What can hang from each mark:
gizad: dabib lovab
bimim: posi torok zegela
veta: posi
zegela: bimim
dabib: gizad lovab
lovab: dabib gizad
torok: fuzu
fuzu: lovab torok
posi: bimim veta

Every row comes from one small tree of marks. The marks that hang from a mark follow it in brackets, in alphabetical order. Every link used is in the known rows. Which tree was each row made from?
Known rows:
zegela(bimim(posi(veta) torok(fuzu(lovab(gizad))))): |   37 | -710 | -103 |  490 | -381 | -573 |   32 |   93 |  521 |  422 |   27 |  -70 |  110 |   51 | -326 |   39 |  232 | -150 |   90 |  -23 |  293 | -295 |   -1 |   21 |  292 |  187 |  116 |  -33 |
zegela(bimim(posi torok)): |   86 | -565 |   38 |  372 | -190 | -240 |   58 |  -49 |  529 |  284 |  106 | -212 |   29 |  -13 | -257 |   18 |  369 |   18 |  228 |   60 |  284 | -176 | -151 |  -20 |  292 |   43 |  139 |   68 |
posi(bimim): |  143 | -218 | -215 |  219 |   45 |  -84 |  202 |   48 |  273 |   -3 |   65 |   86 |  214 |  -15 |   46 |   44 |  150 |  110 |  -64 |  -64 |  145 |  -16 | -149 | -141 |  -61 | -127 |  335 |   81 |
posi(bimim(torok(fuzu) zegela) veta): |  263 | -488 | -259 |  165 | -120 | -445 |  309 |  257 |  512 |  400 |  304 |  -10 |  227 |  120 | -217 |  133 |  247 | -189 |  200 | -144 |   86 | -187 | -170 |   15 |  -25 |  -89 |  356 | -122 |
posi(bimim(torok(fuzu(lovab)) zegela)): |  128 | -619 | -133 |  256 | -273 | -382 |   46 |  143 |  479 |  434 |  100 |    7 |  120 |  -44 | -135 | -212 |  191 |  -65 |  166 | -128 |  108 |  -92 |    4 |   33 |  -35 | -190 |  243 |  -83 |
veta(posi(bimim(torok zegela))): |  317 | -560 |   23 |  274 | -260 | -130 |  251 |    0 |  462 |  298 |  245 | -115 |  -19 |  -37 | -152 |  148 |  419 |   35 |  329 |  -14 |   39 | -195 | -144 |   24 |  -91 | -189 |  214 |    1 |
gizad(lovab(dabib)): | -131 | -255 |  -14 |  300 |   86 | -312 |  -67 | -115 |  227 |  101 | -237 | -138 |  -29 |  -66 | -179 |  -38 |  -55 |   35 | -249 |   26 |  157 |   90 |  -75 | -272 |  -15 |   74 |  348 |   -6 |
veta(posi(bimim(torok(fuzu(lovab)) zegela))): |  189 | -750 |  -38 |  399 | -397 | -298 |  141 |  101 |  467 |  419 |  117 |   19 |  -40 |  -93 | -159 |   19 |  336 |  -59 |  276 |  -54 |   85 | -197 |   52 |  100 |  -70 | -227 |  134 |  -81 |
veta(posi(bimim(torok))): |  282 | -418 |  -40 |  287 | -201 | -101 |  316 |  -24 |  324 |  259 |  106 |  -60 |   48 |    7 |  -75 |  221 |  312 |   74 |  161 |   33 |  111 | -192 | -153 |   -6 |  -14 | -136 |  121 |   29 |
fuzu(lovab(dabib gizad) torok): |   58 | -406 |  159 |  188 | -132 | -436 | -462 | -170 |  273 |  191 | -249 |  -25 |   33 |  -88 | -286 | -268 | -116 |   60 | -186 |  -34 |  117 |  -63 |    7 |  -77 |  -34 |  309 |  154 |    8 |
lovab(gizad(dabib)): |  -20 | -200 | -130 |  -28 |   18 | -233 |  -98 | -195 |   53 |  117 |  -50 |    3 |  260 |  110 | -191 |   78 |  187 |   92 | -339 |   70 |  123 | -139 | -297 | -218 |  -63 |  152 |  320 |  130 |
fuzu(lovab): | -165 | -318 |  -41 |  263 |  -70 | -125 |  -97 |   80 |  182 |  -51 |   21 |  -42 |   75 | -171 |  -26 | -221 | -114 |   65 | -221 |   49 |  199 |  -13 |  120 |  -27 |   97 |   55 |   89 |  -17 |
bimim(posi torok(fuzu(lovab)) zegela): |    0 | -674 |  163 |  329 | -424 | -377 |  -98 |  165 |  524 |  447 |  170 | -188 |  -73 | -157 | -312 | -330 |  229 | -176 |  319 |  -53 |  219 | -257 |   97 |  140 |  145 |    9 |  137 | -163 |
veta(posi(bimim(torok(fuzu) zegela))): |  269 | -654 |  -26 |  309 | -298 | -247 |  186 |   68 |  455 |  423 |  184 |   14 |   -4 |  -15 | -203 |  169 |  461 |  -78 |  329 |  -56 |   56 | -232 | -163 |   60 |  -95 | -261 |  249 |  -52 |
zegela(bimim(posi(veta) torok(fuzu(lovab(dabib))))): |   82 | -689 | -154 |  505 | -212 | -629 |   46 |  163 |  651 |  392 |  -87 |   -7 |   -2 |  112 | -407 |  109 |  186 | -100 |  215 |  -10 |  305 | -223 |   45 |   15 |  283 |  122 |  103 |  -57 |
dabib(gizad lovab): | -122 | -227 |  -51 |  138 | -170 |  -86 |    6 | -103 |   50 |   13 |  -40 | -128 |   57 | -135 |    4 | -221 |   19 |  -21 |  -97 |   42 |  295 |  -13 |  131 |  178 |  -73 | -130 |  304 |  -14 |
zegela(bimim): |  -39 | -500 | -132 |  323 |   58 | -142 |  -56 |  -14 |  352 |    7 |   73 |    7 |  142 |  -42 | -151 |   93 |  258 |   86 |  -57 |   55 |  210 |   12 | -207 |  -89 |  164 |  -43 |  284 |  106 |
torok(fuzu(lovab)): | -211 | -442 | -115 |  296 | -107 | -271 | -177 |  183 |  156 |  119 |  -53 |  127 |  109 | -129 | -109 | -188 |  -46 |  -73 | -215 |  -11 |  219 |  -50 |   58 |   13 |  109 |  -52 |  150 |  -87 |
posi(bimim(torok zegela) veta): |  317 | -401 | -208 |  149 |  -98 | -311 |  375 |  166 |  523 |  234 |  376 | -150 |  206 |   90 | -155 |  123 |  216 |  -89 |  194 |  -99 |   65 | -144 | -137 |  -31 |  -35 |   -8 |  342 |  -67 |
torok(fuzu(lovab(dabib(gizad)))): | -153 | -386 | -124 |  257 | -111 | -368 | -215 |   90 |  114 |  192 | -199 |  188 |    2 |    2 | -137 | -122 |  -41 |   -5 | -112 |  -17 |  224 |  -11 |   92 |   43 |  -83 | -118 |  278 | -101 |
bimim(zegela): |   15 | -394 |   45 |  135 |    9 |  -98 | -103 |   54 |  314 |   15 |  303 | -101 |   40 | -136 | -153 |  -91 |  209 |    3 |   67 |    5 |   88 |  -48 | -169 |  -39 |  -28 |  -64 |  375 |  -29 |

Write each row's tree:
|  224 | -533 | -128 |  151 | -164 | -331 |  100 |  112 |  454 |  452 |  164 |   12 |  166 |   25 | -160 |  -49 |  328 |  -66 |  212 | -142 |   89 | -132 | -217 |  -16 |  -52 | -234 |  354 |  -60 |  posi(bimim(torok(fuzu) zegela))
|  189 | -597 | -277 |  255 | -240 | -502 |  273 |  291 |  534 |  373 |  227 |    1 |  190 |   49 | -173 |  -12 |  135 | -186 |  137 | -138 |   97 | -158 |   60 |   50 |  -17 |  -50 |  250 | -144 |  posi(bimim(torok(fuzu(lovab)) zegela) veta)
|  263 | -562 | -294 |  276 | -145 | -614 |  174 |  265 |  600 |  410 |   65 |   70 |  100 |  140 | -259 |   68 |   96 | -106 |  191 | -148 |   80 | -162 |   34 |  -25 |  -73 |  -39 |  269 | -136 |  posi(bimim(torok(fuzu(lovab(dabib))) zegela) veta)
|  -79 | -371 |  -85 |  288 |  -85 | -481 | -389 |   25 |  176 |  228 | -283 |  202 |   64 |   27 | -212 |  -79 |  -72 |   32 | -213 |  -43 |  179 | -102 |  -27 | -115 |  -13 |   41 |  236 |  -27 |  torok(fuzu(lovab(dabib gizad)))
|   96 | -572 |  176 |  214 | -290 | -331 |  -46 |  118 |  501 |  469 |  256 | -188 |  -34 |  -76 | -345 | -167 |  373 | -185 |  370 |  -49 |  197 | -290 | -151 |  115 |  119 |  -44 |  257 | -124 |  bimim(posi torok(fuzu) zegela)
|  145 | -544 |  -78 |  378 | -157 | -343 |  249 |   87 |  588 |  234 |  209 | -213 |   89 |   61 | -298 |  167 |  314 |  -67 |  199 |   53 |  275 | -219 | -109 |   11 |  317 |  151 |  153 |    4 |  zegela(bimim(posi(veta) torok))
|  206 | -574 | -233 |  255 | -308 | -562 |  162 |  187 |  467 |  432 |  178 |    1 |  220 |   82 | -174 |   -2 |  135 | -164 |   74 | -166 |   80 | -216 |  -17 |  -15 |  -62 |   23 |  294 | -107 |  posi(bimim(torok(fuzu(lovab(gizad))) zegela) veta)
|    7 | -740 | -137 |  508 | -306 | -506 |  125 |  199 |  587 |  365 |   73 |  -77 |   78 |    7 | -326 |   14 |  225 | -169 |  151 |    7 |  323 | -224 |   66 |   75 |  351 |   98 |   61 |  -68 |  zegela(bimim(posi(veta) torok(fuzu(lovab))))
|  137 | -568 |   46 |  205 | -268 | -441 |  146 |  251 |  551 |  418 |  361 | -203 |   26 |    1 | -405 |    7 |  312 | -285 |  368 |  -60 |  187 | -338 | -109 |  121 |  142 |   82 |  264 | -192 |  bimim(posi(veta) torok(fuzu) zegela)
|   94 | -644 | -128 |  401 | -200 | -460 |  179 |  174 |  558 |  383 |  138 |  -75 |  113 |   80 | -350 |  168 |  356 | -170 |  207 |   -7 |  296 | -253 | -140 |   51 |  336 |   68 |  185 |  -53 |  zegela(bimim(posi(veta) torok(fuzu)))
|   20 | -605 |   49 |  187 | -180 | -505 | -293 |  118 |  427 |  487 |   10 |  -62 |  -73 |   -3 | -349 | -209 |   75 |  -88 |  161 |  -41 |  109 | -142 |  -42 |   54 |   50 |  -43 |  182 | -179 |  bimim(torok(fuzu(lovab(dabib))) zegela)
|  152 | -603 |  -95 |  243 | -343 | -444 |  -48 |   43 |  410 |  500 |   56 |   13 |  153 |    9 | -127 | -201 |  212 |  -42 |  102 | -170 |   76 | -158 |  -60 |  -34 |  -83 | -131 |  289 |  -45 |  posi(bimim(torok(fuzu(lovab(gizad))) zegela))
|  123 | -404 |    9 |  270 |  -97 | -200 |  197 |  211 |  544 |  -51 |  413 | -181 |   14 | -114 | -266 |   39 |  247 | -131 |  269 |  -20 |  164 | -225 |  -13 |    1 |   25 |  149 |  362 |  -57 |  bimim(posi(veta) zegela)
|  201 | -441 |  108 |  188 | -225 | -292 |  215 |  155 |  587 |  263 |  433 | -368 |  -11 |  -26 | -337 |   -9 |  258 | -171 |  361 |    2 |  151 | -306 |  -72 |   76 |  131 |  183 |  235 | -125 |  bimim(posi(veta) torok zegela)
|  143 | -243 |   28 |  200 | -155 | -258 |  297 |  134 |  415 |  213 |  253 | -297 |   59 |   38 | -247 |   54 |  137 | -121 |  147 |   48 |  244 | -283 |  -82 |   45 |  237 |  233 |  116 |  -92 |  bimim(posi(veta) torok)
|  277 | -232 | -277 |  147 |  -27 | -276 |  444 |  155 |  383 |  213 |  212 |  -85 |  261 |  153 |  -74 |  182 |   78 |  -47 |    4 |  -57 |  138 | -145 | -159 |  -63 |   53 |   47 |  225 |  -38 |  posi(bimim(torok) veta)
|  -53 | -472 |   41 |   43 | -219 | -365 | -286 | -207 |  175 |  196 | -141 |  -65 |  202 | -106 | -289 | -320 |   34 |  -22 | -360 |   18 |  131 |  -89 |   11 |  -59 |  -22 |  333 |  119 |   60 |  fuzu(lovab(gizad(dabib)) torok)
|   11 | -671 |   80 |  192 | -475 | -523 | -130 |  -15 |  449 |  559 |   40 | -156 |   19 |  -12 | -408 | -269 |  321 | -143 |  174 |  -40 |  187 | -341 |   21 |   26 |   39 |  113 |  186 |  -61 |  bimim(posi torok(fuzu(lovab(gizad(dabib)))) zegela)
|   32 | -534 |   74 |   69 | -163 | -326 | -151 |  111 |  337 |  475 |  246 | -127 |   63 |  -20 | -292 | -129 |  269 | -168 |  151 |  -35 |   82 | -158 | -264 |   76 |   87 | -113 |  282 | -155 |  bimim(torok(fuzu) zegela)
|   33 | -664 |  202 |  305 | -492 | -450 | -191 |   42 |  474 |  523 |  135 | -195 |  -45 | -118 | -321 | -319 |  235 | -148 |  264 |  -76 |  182 | -328 |   29 |   87 |   95 |   75 |  184 | -114 |  bimim(posi torok(fuzu(lovab(gizad))) zegela)
|  244 | -360 | -299 |  212 |   17 | -244 |  352 |  214 |  489 |  -29 |  353 |   12 |  213 |   34 |  -98 |  164 |  209 |  -54 |  119 | -111 |   73 |  -82 |  -76 |  -84 | -138 |  -43 |  452 |  -16 |  posi(bimim(zegela) veta)
|  -22 | -415 |  107 |  152 | -171 | -304 | -294 |  -97 |  213 |  138 | -164 |  -62 |  -39 | -118 | -222 | -333 |  -79 |   19 |  -65 |   -4 |  190 |   41 |  144 |  116 |  -97 |  126 |  216 |  -48 |  fuzu(lovab(dabib(gizad)) torok)
|  -48 | -458 |  183 |  165 | -259 | -281 | -363 | -136 |  181 |  139 |  -51 | -105 |  131 | -212 | -187 | -381 |  -64 |  -17 | -262 |  -28 |  129 |  -73 |   31 |   -3 |   47 |  286 |  124 |   -6 |  fuzu(lovab(gizad) torok)
|   35 | -423 |   98 |  197 |  -42 | -352 | -341 |  -46 |  347 |  103 | -191 |  -31 |   -1 | -139 | -294 | -303 | -134 |   27 | -103 |   -4 |  147 |    9 |   90 |    8 |   21 |  217 |   88 |  -63 |  fuzu(lovab(dabib) torok)
|   31 | -440 |  -13 |  321 | -396 | -521 |   65 |  158 |  359 |  409 |   64 | -132 |   89 |   30 | -276 |  -88 |   41 | -205 |   22 |  -14 |  266 | -354 |   62 |   61 |  221 |  261 |   74 | -129 |  bimim(posi(veta) torok(fuzu(lovab(gizad))))
|  237 | -502 |  -96 |  310 | -247 | -218 |  246 |   54 |  316 |  392 |   27 |   72 |   68 |   33 | -120 |  226 |  351 |  -17 |  158 |   -9 |  124 | -205 | -176 |   37 |   -9 | -213 |  147 |  -24 |  veta(posi(bimim(torok(fuzu))))
